Every row comes from one small tree of marks. The marks that hang from a mark follow it in brackets, in alphabetical order. Every link used is in the known rows. Which tree was each row made from?
Known rows:
foruke{keki{rusaz} vefe{nizanut{gedu}}}: [-1.65  0.85 -1.08  6.04  0.18 -0.72 -0.14  0.23  2.09  0.57 -0.76  1.15
 -1.01  1.08 -0.80  2.56  0.31 -1.50  1.60 -1.71  0.64 -2.32 -1.12 -0.88]
keki{rusaz vefe}: [-0.62  2.80  0.04  0.80 -0.81  0.58 -0.78 -0.77  0.75 -0.29  0.11 -0.40
 -0.21  2.46  0.59 -3.07  1.22 -1.71  0.43 -0.11 -0.64  0.05  1.15 -0.40]
nizanut{foruke gedu keki}: [ 1.02  0.19 -0.29 -0.47  0.27 -0.55 -0.82  1.10  2.40  0.33  0.70 -0.97
 -0.11  0.00 -1.11  0.19 -1.30  0.18 -0.81  0.86 -0.86  1.17 -0.65  0.54]
vefe{nizanut{keki{foruke}}}: [ 0.92 -0.58 -0.03 -3.42 -0.08  0.27  1.00  0.78 -2.09  0.21  0.34  0.79
  1.29 -2.36  0.18  1.59 -0.49  1.43  0.77  0.64  0.74 -0.08  0.53  0.54]
keki{foruke vefe{nizanut}}: [ 2.33  0.98  0.47 -1.56 -0.76  0.37  0.79 -0.81 -2.96 -0.05 -1.24  0.48
  0.67 -1.21  0.88 -0.69 -0.12  1.10  2.66  1.27 -1.65  0.69  0.90  0.30]
vefe{nizanut{foruke gedu}}: [ 1.89 -0.25  0.24 -1.99 -0.36 -0.47  0.13  1.39  3.34 -0.19  0.27  0.38
 -1.23 -1.61 -0.26  2.67 -0.21 -0.23  0.93  0.85 -1.84  0.72 -1.04 -0.43]
vefe{foruke{keki{rusaz}}}: [-1.62 -0.63  0.17  1.76  0.10  1.05  0.41 -1.34 -1.34 -0.09 -0.81  0.67
  0.35  0.81  0.53 -1.83  0.73 -0.54 -2.47 -0.39  0.30 -1.87 -0.41 -0.08]
keki{foruke{vefe}}: [ 0.47 -1.36 -0.23  1.67 -0.79  0.49  0.98 -1.40 -2.91  0.71 -1.28  0.59
  0.14 -0.86 -0.23 -3.53 -1.19  1.39  2.09 -0.12 -2.11 -1.09  0.20  0.23]
nizanut{foruke{keki vefe}}: [-0.31  0.04 -0.21  4.57  0.70  0.30  1.54  0.41  4.42  0.94 -0.78  0.38
 -0.79  0.32 -0.22 -2.71 -1.07 -1.95  2.15 -0.85 -0.44 -1.41 -1.71  0.81]
gedu{nizanut{keki}}: [-1.19  0.29 -0.04 -1.00  0.67 -0.53  0.19 -0.91 -2.10 -0.47  1.81 -0.68
  0.63 -0.12  2.10 -1.73  0.31  0.20 -1.47  0.94  1.92  0.23  0.03 -0.18]
nizanut{vefe{foruke}}: [-0.91 -2.33  0.19 -1.79 -0.69 -0.83  1.11  0.05 -2.31 -0.90  0.15 -0.30
 -0.51 -2.03 -0.40 -1.93 -0.20  0.75  0.26 -1.00 -0.02  1.09  0.35 -0.28]
vefe{foruke nizanut{gedu keki{rusaz}}}: [-0.23 -1.30  0.38 -2.43 -0.25 -0.20 -0.80  0.46 -1.82 -0.58  0.84  0.53
  0.60 -0.69 -0.34  4.42  1.34  0.52 -2.43  0.20  0.98 -0.70  0.65 -0.29]
keki{foruke{vefe{nizanut{gedu}}} rusaz}: [-0.01 -0.73 -0.47  1.38 -1.06  1.03 -0.83 -1.30 -1.12  0.67 -1.22  0.87
  0.03  0.45 -0.79  0.74  0.19  1.38  1.65 -0.99 -1.49 -1.65  0.63 -0.20]
nizanut{gedu keki{foruke}}: [ 0.95 -0.30 -0.77 -0.40 -0.32 -0.53 -1.04 -0.57 -3.98  0.45 -0.38 -0.55
  0.82 -0.55 -1.12 -0.25 -1.68  2.78 -1.08  1.25 -1.34  0.84  0.24 -0.04]
nizanut{foruke gedu keki{rusaz} vefe}: [-0.58 -0.16 -0.89 -0.83 -0.01 -0.56 -1.74  1.36  3.33  0.25  0.65 -1.73
 -0.31  0.45 -2.09  1.20 -0.91  0.67  0.35 -1.63  0.87  1.99  0.28  0.66]
gedu{nizanut{foruke{keki{rusaz}} vefe}}: [-1.51  0.16 -0.25  0.96  0.90  0.20  0.15 -1.01  2.73 -0.15  0.17 -0.97
 -0.49  0.44  1.48 -1.42  0.24 -0.29  0.66 -1.21  1.84  0.49 -0.98  0.30]
gedu{nizanut{vefe}}: [-1.35 -0.58 -0.15 -1.04  0.01 -1.13  0.53 -0.96 -1.56 -0.92  1.07 -0.91
 -0.75 -1.14  1.61 -2.15  0.23  0.60  0.58 -0.27  0.96  1.43 -0.12 -0.84]
nizanut{foruke gedu vefe}: [ 0.89 -0.96 -0.41 -0.55 -0.58 -1.26 -0.37  1.05  3.04 -0.23 -0.15 -1.26
 -1.85 -1.24 -1.71 -0.30 -1.47  0.68  1.62 -0.66 -2.05  2.59 -0.91 -0.31]
keki{foruke vefe}: [ 1.74  1.17  0.27 -0.02 -0.83  0.55  0.43 -1.74 -3.64  0.13 -1.50 -0.19
  0.59 -0.07  0.64 -3.85 -0.66  1.15  1.84  1.31 -2.40  0.77  0.88  0.35]
vefe{nizanut{gedu}}: [ 1.06 -0.06 -0.16 -1.54 -0.74 -1.20  0.08  0.98  0.17 -0.56  0.40  0.64
 -1.18 -1.69 -0.24  2.66 -0.03  0.22  0.36  0.92 -1.55  0.70 -0.60 -1.37]
rusaz{vefe{foruke{keki} nizanut}}: [ 0.06 -2.08  1.34 -1.21  0.60  0.30  1.43  0.39 -2.40 -0.64 -0.44  1.08
 -0.05 -0.66  0.45  1.02  0.71 -0.52 -2.28  0.31  0.50 -0.43 -0.12 -0.59]
foruke{keki{vefe{nizanut{gedu}}}}: [ 0.47  2.48 -0.44  3.29  0.34 -1.30  0.50  0.24  0.11 -0.12 -0.92  0.37
 -0.63  0.18  0.31  0.85 -0.24 -1.13  1.20  0.74 -0.28  0.36 -0.97 -0.76]
vefe{foruke{keki} nizanut}: [-0.15 -1.32  0.57 -0.32  0.36  0.11  1.77  0.15 -1.38 -0.40 -0.48  1.48
  0.27 -1.82  0.84  1.86  0.69 -0.39 -0.92  0.28  0.78 -1.47 -0.78 -0.11]

Which tree is each row?
[ 0.58  2.39 -0.39  3.93  0.21  0.10 -1.28 -0.32  4.27  0.39 -1.24 -0.71
 -1.03  2.39 -0.63 -0.37 -0.35 -1.28  0.17  0.22 -1.73  0.32 -1.24 -0.01] : nizanut{foruke{keki{rusaz vefe}} gedu}
[-0.34 -0.33 -0.49  1.02  0.55 -0.22  1.39  1.04  3.83  0.34 -0.79 -0.54
 -0.81 -1.18 -0.65 -2.09 -1.60 -0.41  2.28 -1.50  0.39  1.20 -1.35  0.73] : nizanut{foruke{keki} vefe}
[ 0.13 -0.12 -0.20 -3.19 -0.25  1.03  0.17  0.40 -1.06  0.44  0.33  0.74
  1.46 -1.08  0.16  1.80  0.18  1.15  0.27 -0.09  1.21 -0.67  0.98  0.56] : vefe{nizanut{keki{foruke rusaz}}}
[ 0.47 -2.05  1.07 -0.38  0.40 -0.42  0.46  0.27 -2.78 -0.72 -0.62  0.77
 -0.60 -0.34 -0.24  2.47  0.53  0.02 -2.81  0.63 -0.43  0.10 -0.40 -1.17] : rusaz{vefe{foruke{keki} nizanut{gedu}}}
[-2.53 -1.13  0.05 -1.70  0.50 -0.30 -0.44 -1.26 -2.77 -0.81  1.56 -1.09
  0.80  0.04  1.46 -0.43  1.25  0.84 -1.64 -1.06  3.44  0.36  0.97  0.14] : gedu{nizanut{keki{rusaz} vefe{foruke}}}
[ 0.84  1.18 -0.07 -0.73 -0.04  0.14  0.27 -0.64 -3.85  0.36 -0.28 -0.51
  1.71 -0.09  0.24 -2.77 -0.88  1.22  0.74  1.08  0.09  0.71  1.33  1.05] : nizanut{keki{foruke vefe}}
[ 0.21  0.05  0.06 -0.76  0.34  0.57 -1.93  0.84  2.82  0.40  0.63 -1.07
  0.00  2.25 -1.39  0.59 -0.30 -0.20 -2.41 -0.05 -0.18  0.85  0.26  0.32] : nizanut{foruke gedu keki{rusaz{vefe}}}
[-0.37 -0.04  0.45 -2.03  0.61  1.70 -0.46  0.95  3.24  0.53  0.91 -0.60
  0.83  1.81 -0.39 -1.62  0.06 -1.03 -1.74 -0.51  1.23  0.00  0.72  1.23] : nizanut{foruke keki{rusaz{vefe}}}
[-0.17  0.74  0.46 -0.62  0.14 -0.47  0.50  0.05 -2.94 -0.45  0.82 -0.46
  1.18  0.19  0.46 -1.96  0.34 -0.58 -0.85  0.85  1.06  0.36  1.21  0.64] : nizanut{keki{vefe{foruke}}}
[-1.17 -0.27 -0.47 -2.14  0.21  0.54 -0.23  1.48  3.80  0.38  0.96 -1.18
  0.51  0.00 -1.13 -1.03 -0.58 -0.13  1.10 -2.17  2.32  1.09  0.76  1.48] : nizanut{foruke keki{rusaz} vefe}
[-0.52 -0.15 -1.02  2.18 -0.44 -0.04 -1.87 -0.99 -2.52  0.82 -0.39 -0.32
  0.74  1.30 -1.63  0.22 -0.78  1.83 -0.38 -0.46 -0.55 -0.76  0.81  0.06] : nizanut{gedu keki{foruke{vefe} rusaz}}
[-1.14 -0.29 -0.65  0.84 -0.23  1.09 -0.37 -0.85 -2.09  1.02 -0.10  0.13
  1.55  0.84 -0.53 -1.94 -0.45  1.07  0.37 -0.96  0.94 -1.59  1.27  0.96] : nizanut{keki{foruke{vefe} rusaz}}
[-0.64  1.90  0.25  2.05  1.00  0.76 -0.09 -1.65  2.68 -0.06  0.05 -0.77
 -0.14  1.89  2.46 -2.18  0.93 -1.46 -0.06  0.34  0.93 -0.33 -0.86  0.38] : gedu{nizanut{foruke{keki{rusaz vefe}}}}
[ 1.02  0.38  1.20 -1.47 -0.47 -0.41  1.08  0.02 -1.84 -1.06  0.11  0.48
  0.00 -0.90  1.11  0.20  1.40 -1.13  0.71  1.00 -0.40  0.20  0.73 -0.15] : keki{vefe{foruke nizanut}}
[ 0.73  0.41 -0.14 -2.21  0.03  0.14 -0.90  1.66  3.63  0.21  1.01  0.03
  0.04 -0.21 -0.67  3.85  0.24 -0.30 -0.09  0.05  0.47  0.19 -0.13  0.33] : vefe{nizanut{foruke gedu keki{rusaz}}}
[ 0.98 -1.52  0.81 -3.65  0.23  0.40  0.85  0.85 -2.97 -0.10  0.27  0.52
  0.80 -0.99 -0.06  0.68 -0.23  0.93 -0.95  0.60  0.46  0.63  0.94 -0.07] : rusaz{vefe{nizanut{keki{foruke}}}}
[ 1.37 -0.81  0.75 -0.68  0.52 -0.16  0.35  1.23  1.71 -0.13 -0.39  0.35
 -1.09 -0.06 -0.48  1.87 -0.27 -0.59 -0.90  0.58 -0.99  0.95 -0.86 -0.73] : rusaz{vefe{nizanut{foruke{keki} gedu}}}
[ 1.04  2.56  0.31 -0.21 -0.64  0.38 -1.25  0.36  3.71 -0.31  0.07 -0.22
 -0.75  1.68  0.11  1.73  1.43 -1.63  1.32  0.12 -1.00  0.58  0.57 -0.22] : keki{rusaz vefe{nizanut{foruke gedu}}}
[ 0.95 -1.95  0.74 -2.15 -0.67 -0.79  0.30  0.20 -2.10 -0.97  0.20  0.85
 -0.66 -2.00 -0.01  3.31  0.92  0.54 -1.42  0.96 -1.32 -0.21 -0.29 -1.05] : vefe{foruke nizanut{gedu}}
[ 1.56  1.74  0.01 -0.41 -1.14  0.86 -1.47 -1.41 -1.80  0.09 -1.45  0.14
  0.42  1.08  0.06  1.24  0.79  1.20  1.44  0.48 -1.82  0.22  1.27 -0.19] : keki{foruke rusaz vefe{nizanut{gedu}}}
[-0.85 -0.58 -0.11  0.49  0.60 -0.12  0.29 -1.82 -3.76  0.14  0.64 -0.39
  1.08 -0.22  1.82 -1.97 -0.11  1.32  0.02  0.53  1.43 -0.69  0.30  0.37] : gedu{nizanut{keki{foruke{vefe}}}}
[-0.60  0.26 -0.60  2.63  0.11 -0.07 -1.59  0.74  3.91  0.77  0.67 -0.74
 -0.30  1.91 -1.68  0.64 -0.40 -0.87  0.19 -1.04  0.02 -0.68 -0.05  0.65] : nizanut{foruke{vefe} gedu keki{rusaz}}
[ 0.66  0.12 -0.39 -1.99 -0.17 -1.34 -0.11  1.58 -0.54 -0.27  1.13  0.32
 -0.07 -1.67 -0.56  3.53 -0.25  0.45 -0.17  0.85  0.27  0.75 -0.10 -0.69] : vefe{nizanut{gedu keki}}
[-0.27 -0.49 -0.44  1.90 -0.19 -1.77  0.45  1.34 -0.04  0.08  0.93  0.63
 -0.67 -1.03 -0.89  2.36 -0.22 -0.64  1.91 -0.51  0.31 -0.74 -0.14 -0.59] : foruke{vefe{nizanut{gedu keki}}}
[-0.74 -0.62 -0.45  1.92 -0.98  1.68 -0.40 -2.02 -1.45  0.86 -1.30  0.58
  0.42  1.13 -0.37 -3.03 -0.11  0.97  1.34 -1.22 -1.35 -2.08  0.81  0.25] : keki{foruke{vefe} rusaz}
[-0.89 -0.85  0.42 -0.17  0.24  0.93  0.86 -0.20 -0.51 -0.25 -0.45  1.46
  0.42 -0.62  0.76  2.29  1.41 -0.60 -1.36 -0.46  1.25 -2.05 -0.40 -0.04] : vefe{foruke{keki{rusaz}} nizanut}
[ 0.49  2.05 -0.45  1.05 -0.09 -1.86 -1.15  0.42 -1.94 -0.28  0.70 -1.07
  0.03  0.74 -0.64 -0.14 -0.61  0.03 -0.43  1.29 -0.52  1.74  0.52 -0.49] : nizanut{gedu keki{vefe}}
[ 0.92  0.19  0.16 -0.66  0.47  0.38  1.59  1.39  3.99  0.28 -0.16  0.98
 -0.38 -1.58  0.46  1.32 -0.31 -1.13  1.45  0.19  0.11 -0.41 -1.42  0.45] : vefe{nizanut{foruke{keki}}}
[-1.15 -1.29  0.92 -1.43 -0.45  1.52 -0.52 -0.86 -1.23 -0.49  0.15  0.23
 -0.09  1.94  0.07 -2.10  1.38 -0.66 -3.28 -0.50 -0.35 -0.67  1.04 -0.65] : keki{rusaz{vefe{foruke}}}
[-0.26 -2.18 -0.18 -0.48 -0.93 -1.92 -0.34 -0.09 -2.73 -1.05 -0.14 -0.70
 -1.39 -1.60 -1.41  0.17 -0.51  1.53 -0.49 -0.52 -1.50  1.91 -0.04 -1.25] : nizanut{gedu vefe{foruke}}
[ 0.95  0.65 -0.46  2.94  0.38 -0.33 -0.25  0.18  3.52  0.46 -1.05 -0.35
 -1.28  0.40 -0.76 -0.50 -1.44 -0.43 -0.23  0.65 -2.19  0.41 -2.14 -0.14] : nizanut{foruke{keki} gedu}
[ 0.30  0.57  0.02 -0.58  0.36  0.94  0.88  1.10  4.73  0.40 -0.16  0.89
 -0.22 -0.52  0.44  1.52  0.29 -1.33  1.05 -0.39  0.47 -0.90 -1.06  0.49] : vefe{nizanut{foruke{keki{rusaz}}}}
[-1.30  3.16 -0.59  4.12  0.24  0.37 -0.13 -0.82  0.95  0.25 -1.01  0.03
  0.02  2.44  0.62 -2.54  0.35 -1.74  0.22 -0.35  0.45 -0.77 -0.26 -0.23] : foruke{keki{rusaz vefe}}
[-0.45 -1.92  1.14  0.34  0.51  0.45  1.05 -0.50 -3.08 -0.46 -0.66  0.43
 -0.12  0.50  0.22 -2.17  0.20 -0.42 -3.18  0.35 -0.28 -0.24 -0.15 -0.59] : rusaz{vefe{foruke{keki}}}
[-0.98  0.06  0.60 -1.62  1.11  1.17 -0.66 -0.75  1.39 -0.11  1.60 -1.05
  0.66  1.81  1.79 -1.35  0.96 -0.54 -2.14  0.14  2.16  0.02  0.29  0.62] : gedu{nizanut{foruke keki{rusaz{vefe}}}}
[ 1.51 -0.05  0.02 -2.40  0.17 -0.65 -0.02  1.97  2.69  0.05  0.96  0.09
 -0.15 -1.51 -0.68  3.57 -0.46 -0.01  0.40  0.73 -0.02  0.74 -0.51  0.34] : vefe{nizanut{foruke gedu keki}}
[-2.05  0.75 -0.81  5.25  0.35 -0.07  0.84  0.30  2.43  0.65 -0.55  1.46
 -0.49  0.78 -0.11  1.20  0.50 -2.04  2.03 -2.04  1.55 -2.83 -0.81 -0.29] : foruke{keki{rusaz} vefe{nizanut}}
[-0.01  1.04  0.17 -0.60  0.60 -0.15 -0.09 -2.02 -4.25 -0.22  0.50 -0.94
  1.41  0.29  2.38 -2.22  0.24  1.24 -0.16  1.39  1.25  0.51  0.78  0.43] : gedu{nizanut{keki{foruke vefe}}}
